Each row was made from one path, in order. Every step used is in the known rows, and no mark comes twice. Write each row's path.
(in the rows, 128 means zero)
Known rows
S/D/C: [147 111 127 118 124 140 130 161 146 128 118 144  45 171  39 130 155 144
 114 118 140 121 128 135  94]
V/F/D/C: [132 120 140 125 141 147 147 209 136 129  91 136  87 206 169 141 131 130
 135 141 171 109 131 113 121]
R/Y/C/F/D: [ 84 110 123 149 170 142 120 173 139 217  89  99 214  65  76 120 132 152
 172  84 148 182 123 118 109]
Y/C/F: [109 111 111 136 147 132 139 121 133 203 130 111 156  88  74 102 131 146
 194 107 133 163 135 143  99]
J/C/V: [147 138 162 123 110 128 123 138 111  93 123 166 108 150 140 122 115 148
  32 136 143 145 138 119 126]
F/C: [138 147 149 141 125 134 104 158 135 133 110 146 107 155 153 122 140 119
 111 136 121 137 133 112 117]
R/Y/C/F/J: [ 85  94 135 133 164 149 141 114 169 181 122 103 175  81  43 112 135 159
 138  75 150 163 129 140  96]
V/D/C/F: [140 125 136 122 128 148 167 133 165 148 106 128 117  97 113  96 142 142
 182 124 166 163 137 129  73]
D/C/V: [141 126 139 118 105 123 149 158 115 116 124 158 108 168 117 128 128 148
  69 141 145 141 133 118 136]
F/J/C: [139 111 174 117 114 154 137 105 188  78 115 131  79 177 138 114 124 146
  58 118 149 100 142 141  96]
F/D/C: [131 114 140 129 114 142 141 186 159 140  83 117 117 177 150 126 135 141
 131 130 149 115 130 119 119]
V/J: [126 119 132 125 155 138 137 144 150 125 136 112  97 121 168 101 137 135
 129 115 143 121 136 149 158]
V/D/S: [139 160 119 125 144 131 123  86 145  98 109 129 134  86 100  90 113 116
 129 140 165 168 131 116 135]
V/F/D/S: [124 150 122 137 151 137 111 158 110 112  92 126 128 152 166 122  92 122
 117 150 176 133 134 105 142]
R/Y/C/V/J/D: [118 124 136 123 207 128 117 178 121 160 131 141 128 106  38 110 149 175
  61  89 139 213 121 113 190]
Y/C/F/J/D: [128 102 133 123 156 148 142 120 182 173 113 110 115 129  36 106 128 190
 148  95 122 178 142 136  84]
C/V/J: [132 131 136 121 148 127 138 161 125 108 136 140 109 118 171 106 118 154
  75 123 138 148 142 137 185]
C/V/D: [145 154 131 116 143 122 141 144 132  92 111 163 139  96 118 121 115 143
  98 134 135 189 135 112 158]
R/Y: [107 128 137 134 150 131 115 134 115 137 127 129 164  96  96 140 140 122
  98 108 143 145 113 112 129]
F/D/C/V/J: [136 117 147 123 134 140 151 220 156 120  91 129  98 168 192 105 125 167
  78 125 161 135 145 128 176]
F/J: [125 113 143 118 124 142 144 115 180  96 119 120 111 153 129 125 119 146
 100 116 131 112 138 140 122]
S/D/C/F: [140 107 125 128 120 148 138 156 139 162 117 137  67 129  46 116 145 163
 148 111 147 139 138 140  53]

Which path is each row?
[145 122 176 115 107 142 139 124 161  61 114 157  91 174 141 119 105 166
   4 124 145 129 148 130 121]	F/J/C/V
[132 158 106 120 160 115 128 103 130 122 112 147 152  89  40  84 108 137
 105 134 159 213 134 115 173]	Y/C/V/D/S
[141 116 173 112 140 159 142 128 164  67 123 148  48 205 158 129 120 135
  64 128 170  94 142 135  99]	V/F/J/C
[121 126 114 123 144 113 132 143 114 151 131 147 147 129  68 122 123 147
 104 122 123 173 131 127 166]	Y/C/V
[130 123 161 143 115 154 124 162 148 150  81 117 140 117 181 107 112 158
 128 119 153 139 145 125  71]	J/C/F/D
[147 125 141 121 168 140 124 158 149 127 128 121  73 136 131 106 142 161
 111 115 129 150 134 129 150]	V/J/D
[129 110 136 131 108 142 156 137 133 167 121 122 120 127 126 109 137 146
 158 126 156 131 137 133  72]	D/C/F
[ 97 133 126 132 195 128 119 218  97 155  99 154 175 134  90 152 120 143
  89 109 159 188 119  96 179]	R/Y/C/V/F/D
[142 150 157 135 145 133 115 192 133 113 118 158  89 147 197 100 130 146
  58 130 133 157 147 121 174]	F/C/V/J
[158 153 162 114 134 134 136 134 141  74 107 173 106 120 130 109 120 143
  56 135 153 176 139 114 133]	J/C/V/D
[ 95 114 121 133 172 127 118 131 126 178 131 121 170 100  33 128 152 123
 131  94 141 161 109 123 142]	R/Y/C
[152 113 144 100 141 148 152 188 148  67 120 182  10 222  61 147 125 171
  37 125 160 125 145 130 116]	S/D/C/V/F/J
[139 116 144 115 132 133 158 175 138 113 132 143  77 161 160  99 137 155
  70 128 161 132 142 138 167]	D/C/V/J
[117 141 121 151 120 139 114 133 127 157  82  99 181  81 156  94  85 150
 147 131 162 156 144 116  99]	C/F/D/S
[104 111 114 143 148 139 131 168 152 209  89  98 177  97 108 108 120 158
 201 104 133 166 138 133 107]	Y/C/F/D
[164 138 147 111 147 130 143 196  91 107 124 184  56 211  99 146 131 164
  57 151 154 165 130  93 131]	J/D/C/V/F
[148 141 141 116 160 146 121 114 139  76 117 138  64 184  92 120 100 154
  65 141 165 143 138 107 118]	V/F/J/D/S
[147 107 147 124 148 154 153 166 155 166 123 114  63 134 125  86 151 180
 141 113 159 152 143 135  92]	V/J/D/C/F
[136 126 143 127 107 130 143 204 134 123  83 145 129 174 152 132 116 159
  76 137 146 145 136 108 146]	F/D/C/V
[156 121 144 119 126 137 136 152 139 134 116 138  72 185  77 127 152 155
 105 133 136 145 125 109 102]	J/D/C
[118 108 142 128 119 150 151 112 172 131 118 110 134 110 138 112 111 164
 134 108 137 129 148 145  80]	C/F/J
[146 120 151 116 138 145 132 128 178  98 112 127  87 167  91 131 125 171
  84 116 117 142 135 122 113]	F/J/D
[128 114 166 140 142 164 133 178 170 148  89 101 109 111 219  80 120 165
 128 106 167 129 154 145 100]	V/J/C/F/D
[145 171 122 122 137 119 125 106 120  80 109 156 148  84 101  96  93 135
  73 147 161 196 137 105 162]	C/V/D/S
[143 131 139 114 132 128 155 180  91 104 132 176  79 196 136 142 125 137
  74 152 168 135 133 112 139]	D/C/V/F
[106  95 125 127 143 146 154 111 185 173 122 102 138 113  74 100 123 164
 165  95 136 146 145 156  93]	Y/C/F/J
[148 151 126 132 138 126 100 105 113 119 116 128 111 132  73 107 112 147
  86 142 141 165 128 101 124]	J/D/S
